In the rows, 128 means zero.
Known rows, with every way that one mark hangs from another:
k251[k296[k647] k960]: [ 91 169 157 157 121 109 141 149 174 103 155 134 113 128 155 113  97 139
 117 116 130 135 141 103 111 146 102 151 123 139 100 140 105 108 198  68
 168]
k296[k251[k960 k996[k647]]]: [ 87 152 117 118 128  93  91 146 175  85 168 106  99 103 178  95  36 152
 136 149 121 124 166  75 119 174 107 166 147 116 128 122  83 139 161  82
 212]
k647[k960[k964] k996]: [ 89 141 154 158 120 107 135 127 192  76 168 150 142 100 129 113  98 126
 126 133 177  94 141 119 121 179  87 140 133 112 139 139 102  85 139  99
 171]
k960[k251 k647[k996] k923[k319] k964]: [107 113 175 163 145 124 176  75 212 162 131 167 143 109 153 136  95 134
 125 177 167  50 103 126 123 201  92 137 145 117 125 164 124  97 162 112
 122]
k923[k319[k251 k400 k647[k960[k964]]]]: [107 161 131 138 122 102 139 127 179 126 139 157 141 102 146 109 111 127
 143 155 136 119 137 136  98 196 100 154 120 106 150 199 128 108 174  61
 170]
k319[k251[k996]]: [105 153 141 136  99 135 118 140 143 127 175 131  93 132 144 128 101 157
 148 142 139 123 151 116  89 179  96 165 104 148 149 142  71 136 145  46
 170]
k400[k319[k251[k259 k960] k647]]: [162 171 124 146 177 134 135 139 134 109 183 109  93 111 144 105 107 126
 171 115 120  99 141 155 101 149  92 194 136 143 114 145  92 153 192  50
 209]
k319[k251[k259 k296[k647] k996]]: [115 146 154 132 117 158 124 144 129 141 168 130  99 134 147 134 115 171
 126 117 145 110 146 130  99 137  99 163 124 175 129 134  63 122 204  14
 162]
k259[k923[k960[k251[k296] k964]]]: [145 137 180 167 180 141 162 103 198 103 150 119 148 105 136 166 112 124
 126 174 149 153 141  99 105 141  92 106 117 139  78 133  53 117 186  71
 135]
k400[k319[k251[k259 k296] k647[k996]]]: [140 169 139 146 165 127 134 126 137 120 164 134 125 119 141 135 157 142
 148 107 138 106 146 153 111 140  86 173 123 176  94 146  90 136 194  35
 182]
k251[k259[k923] k960]: [187 129 153 157 168 122 148 108 145 106 203 111  96 111 143  98  77 105
 132 124 124 102 150 144 101 132 106 158 157 143 131 122  70 132 216 100
 196]
k251[k259 k319[k400 k647] k960[k964]]: [161 144 122 184 180 119 141 101 205 107 169 141  91  85 151  86  63 122
 128 154 109 129 114 103 124 139 144 143 170 100 131 174 133 150 195 124
 188]
k923[k319[k647[k296]]]: [101 162 156 150 141  89 115 121 167 123 155 133 124 116 169 101 105 109
 149 141 107 111 160 129 106 157 110 125  98 119 127 167 128 122 171  97
 170]
k996[k251]: [106 147 186 153 125 126 149 166 181  84 172 133 115 144 133 124 122 132
 141 137 152  96 155 115 118 140 102 136 107 138 124 139  94 117 155  95
 169]
k251[k296[k647] k319 k960[k923]]: [121 150 166 174 135 136 166 119 186 141 141 151 107 111 158 121  79 143
  98 148 133 113 117 114 119 182 123 136 131 128 120 158 115 102 236 121
 156]
k647[k319]: [133 184 133 175  99  86 132 134 171 121 180 142 107 150 142 107 125 118
 118 146 126 124 160 109 117 161 126 103  82 130 136 136 118 136 147 109
 179]
k960[k251[k259[k923] k996] k647 k964]: [117  94 164 150 181 145 125 102 174 141 167 100 105  91 142 134  71 152
 161 164 131  87 133  95 106 157 102 128 143 133 121 112  61 131 166  72
 131]
k647[k296 k960[k251[k319 k996] k923]]: [ 60  95 177 158 157 170 130 134 199 120 159 114 123  66 131 143  39 142
 152 150 141  66 121 133 112 190  96 125 131 142 135 130  83  92 197 130
 143]
k996[k251[k296 k319]]: [ 92 154 191 158 128 141 149 160 199 103 155 158 126 129 137 142 121 151
 113 143 144 125 141 112 124 156 119 120 103 151 120 152 112 104 201 106
 148]
k964[k319[k251[k259]]]: [165 156 140 154 132 132 162 131 133 120 200 135 115 156 142 134 122 136
 124 121 138 123 143 184 132 164  92 137 128 143 152 144  88 133 195  67
 189]
k960[k251 k923]: [123 129 177 172 146 134 175 108 183 128 150 141 136 116 141 135 114 126
 128 155 147  69 133 140 108 166  87 122 123 154 108 142  88 140 175 114
 147]
k960[k647 k923[k319] k964]: [113 130 162 153 125 114 175  92 183 159 123 173 141 120 160 122  96 124
 125 184 137  79 138 111 113 204 111 110 118  80 155 179 133 100 172 107
 129]
k647[k296 k319[k251 k400] k996]: [116 154 114 166 102 100 153 132 194 124 193 148 116 175 117 146 131 112
 124 130 142 125 127 133 141 112 122 151 113 153 123 153 121  99 153  89
 172]
k996[k647[k296 k319 k960]]: [ 80 166 133 143 116  92 116 156 191  88 169 108 140  96 137 110  94 133
 132 130 128 103 173 123 121 135 108 107 102 120 121 124 114  92 176 119
 174]
k923[k319[k400] k960[k647[k296] k964]]: [ 94 134 140 150 147 123 159 135 228 116 138 153 148 134 149 155  72 114
 131 175 109 154 119  68 130 145 124 123 127  73 119 192 159  65 150  82
 148]
k964[k319[k251[k259 k996] k647]]: [159 156 135 146 149 127 109 119 118 127 181  94  84 121 158 113 106 155
 167 126 120 127 158 144 109 177 102 135 124 140 154 132  67 169 174  47
 188]
k923[k319[k251 k647] k960[k964]]: [165 183 154 145 157 132 137 103 176 123 141 143 122 110 156 111 105 127
 147 181 145 136 142 116  87 178 106 155 113  97 129 188 100 127 156  48
 168]
k647[k319[k400] k960[k964] k996[k251]]: [105 138 147 173 104 104 151 153 227  73 175 144 125 127 111 130 112 124
 123 146 185 106 127  98 148 146 120 121 131 116 139 144 122  80 138 108
 173]
k996[k251[k259 k319 k960]]: [153 137 178 160 158 162 151 151 191  93 201 136  82 113 137 100  65 134
 128 130 142  86 119 139 123 139 125 169 161 138 140 144 108 118 209 126
 192]
k964[k319]: [120 163 141 171 114  95 147 139 159 102 184 130 121 151 157 138 116 126
 119 136 122 148 147 133 141 190 101  95 101 116 140 141 111 127 159 101
 185]
k296[k251[k259]]: [137 145 141 131 150 109 132 136 155  99 178 147 133 148 149  96  95 113
 118 131 133  86 167 135 133 135 104 138 135 140 135 136  89 138 189  91
 212]
k964[k319[k400 k647[k960]]]: [107 159 126 165 136  74 131 146 171  87 151 110 138 118 146 121 110 128
 150 127 103 149 154 113 127 193 100  95 111 104 137 153 122 128 160  99
 189]
k647[k960]: [ 88 153 154 146 115 108 128 159 170  84 164 139 142 106 129 105  95 126
 136 121 138  96 161 125 100 183  86 133 107 125 143 137 104  99 162 100
 180]

Rows:
[ 88 113 145 130 140 125 122 125 172 118 166 126 104 119 170 115  25 109
 142 154 127 101 148 118 128 167 111 157 148 118 145 146  93 106 199  90
 193]	k647[k296[k251[k960[k923[k319]] k996]]]
[112 132 150 170 140 112 171 102 196 144 133 139 129 136 127 123  96 111
 150 171 135  86 155  99 129 142 130  83 104  87 129 141 112 105 164 116
 117]	k960[k647[k296 k319] k923 k964]
[108 133 165 171 119 119 154 149 216  96 180 157 112 148 137 143 113 139
 110 146 151 105 110 101 146 158 124 150 128 137 131 159 133  96 151 136
 179]	k647[k996[k251[k319[k400]]]]
[111 128 145 140 170 130 131 137 180 107 187 145 128 141 143 111  69 107
 120 136 121  91 148 146 149 123 123 132 133 132 132 142 103 107 212 126
 198]	k647[k296[k251[k259 k319]]]
[ 83 142 127 118 137  98  93 150 173 107 155 115  94 126 159  89  25 141
 164 139 109 111 159  61 110 193 110 174 141 110 143 122  89 127 150  76
 195]	k296[k251[k960[k647] k996]]
[ 98 157 164 148 128 110 136 165 202  85 177 101 116 133 138 129 117 140
 137 143 142 102 171 112 136  95 123 109 101 133 105 126 107 104 170 114
 164]	k996[k251 k647[k296 k319]]
[ 95 143 153 153 122 119 155 168 223  93 164 136 125 118 152 143 108 163
 105 164 128 116 130  91 141 148 130 124 120 121 120 168 140 105 173 139
 172]	k996[k251[k319[k400]] k647]
[ 58 118 124 140 149  99 150 159 204  61 166 129 165 132 131 145  64 102
 132 141 139 138 146 129 175 155  98  95 134  86 138 147 105  71 184  93
 189]	k647[k296[k251] k960[k964[k319[k400]]]]
[152 101 130 170 141 133 127 115 164 144 196 120  84 112 159 147  72 141
 109 164  98 134 125  95 122 171 141 119 132 137 158 145  95 127 199 118
 186]	k251[k259[k923] k319[k400] k996]
[156 137 122 176 146 131 154 132 196 112 197 155  93 112 148 105  60 122
 101 133 105 127 104 123 128 145 137 158 168 128 140 165 143 124 208 132
 202]	k251[k259 k319[k400] k960]
[131 159 160 152 147 115 135 133 190 101 147 135 130 141 136 118  93 137
 150 138 127 113 142  64 102 163 103 154 121 113 113 137 111 103 120  94
 168]	k923[k960[k647[k996]]]
[163 140 166 179 195 177 156 112 219 103 177 144 122  94 137 133  75 135
 113 174 150 119 100 115 122 140 115 127 148 124 105 151  98 126 176 108
 166]	k923[k960[k251[k259 k319] k964]]
[138 109 164 164 181 137 158 118 174  93 192 105 142  85 128 140  88 124
 134 140 160 101 129 174 134 173  78 104 149 130 134 120  64 105 208  97
 168]	k647[k960[k251[k259[k923]] k964[k319]]]
[ 73 140 103 133 118  93 104 148 202 115 159 134 115 118 178 130  58 163
 101 180 102 139 145  60 144 189 134 124 122 113 140 157 121 123 165 119
 202]	k296[k251[k319[k400] k996[k647]]]
[ 76 106 165 152 149 146 136 114 187 121 151  98 121  79 159 150  78 159
 144 161 137  80 142 113 111 148  92 120 133 151  99 124  74 134 173 103
 140]	k960[k251[k996[k647[k296]]] k923]
[108 125 149 146 129 124 128 122 165 135 141 114  83 101 155 102  36 150
 170 147 113  93 146  68  86 197 110 159 144 109 150 127  92 134 156  89
 154]	k251[k960[k647 k923] k996]
[103 139 165 167 122 131 160 167 213  98 173 152 114 144 135 143 107 138
 115 157 131 120 121  99 137 160 131 127 111 128 135 170 133 105 167 129
 173]	k996[k251[k319[k400]]]
[ 89 167 135 156 159 103 122 149 171  82 151 113 135  86 143 117 111 122
 165 141 129 108 154 108 115 188  91 122  96  97 117 145 107 120 150  81
 184]	k400[k319[k647[k960[k964]]]]
[104 133 153 173 155  90 146 142 194  78 169  99 118 153 142 149 123 123
 160 124 122 136 139 113 160 128 114 113 124 123 107 146 115 116 152 103
 179]	k964[k319[k400 k647[k296 k996[k251]]]]
[ 65 116 192 149 144 144 133 168 212  70 184 132 128 112 113 129  74 129
 145 118 169  68 128 139 137 148 102 157 132 135 135 132 104  52 178 139
 170]	k647[k296 k960 k996[k251[k319]]]
[121 138 196 146 141 150 155 158 169  88 166 146 132 131 130 131 135 142
 123 112 151 100 160 135 118 102 104 132 131 173 110 135  90 119 212  64
 160]	k996[k251[k259 k296]]
[172 184 156 141 150 118 124 105 164 128 152 141 117 126 158 107 111 132
 148 152 143 117 139 123  83 185  98 187 120 129 127 175 104 123 149  60
 185]	k923[k319[k251 k647[k996]] k960]
[113 123 155 168 153 161 113 124 184 134 195 129  87  91 156 126  68 161
 123 148 127  97 109 122 115 173 113 139 138 165 132 128  95 143 180 110
 172]	k960[k251[k259 k319 k996]]
[172 167 138 141 142 151 118 140 161 140 166 116  92 134 130 111  80 156
 163 146 121 119 149  78  88 155 122 157 120 129 141 130  87 130 147  52
 171]	k923[k960[k647[k319[k251[k259 k996]]]]]
[131 166 128 148 113  85 137 111 172 142 155 160 123 139 159 119 135 129
 130 145 129 112 131 132 106 184 106 173 119 138 137 193 137 123 155  72
 182]	k923[k319[k251 k400 k647[k996]]]
[106 122 199 153 140 138 170 121 198 140 120 161 135 131 131 138 112 158
 133 146 153  63 132 100 121 179 116 137 128 138 126 146 113  93 188 125
 124]	k960[k647[k996[k251[k296 k319]]] k923]
[166 138 146 159 138 109 161 120 178 125 168 132 135 136 159 159 103 103
 107 177 112 159 136  96 110 175 113 121 112 113 128 176 114  94 180  97
 185]	k259[k923[k319[k400] k960]]
[104 159 154 151 130  84 111 106 179 107 149 149 132  86 160  88 100 122
 138 147 151  90 147 125 105 206  97 140 121 102 147 166 124 104 153  98
 175]	k923[k319[k647[k960[k964] k996]]]
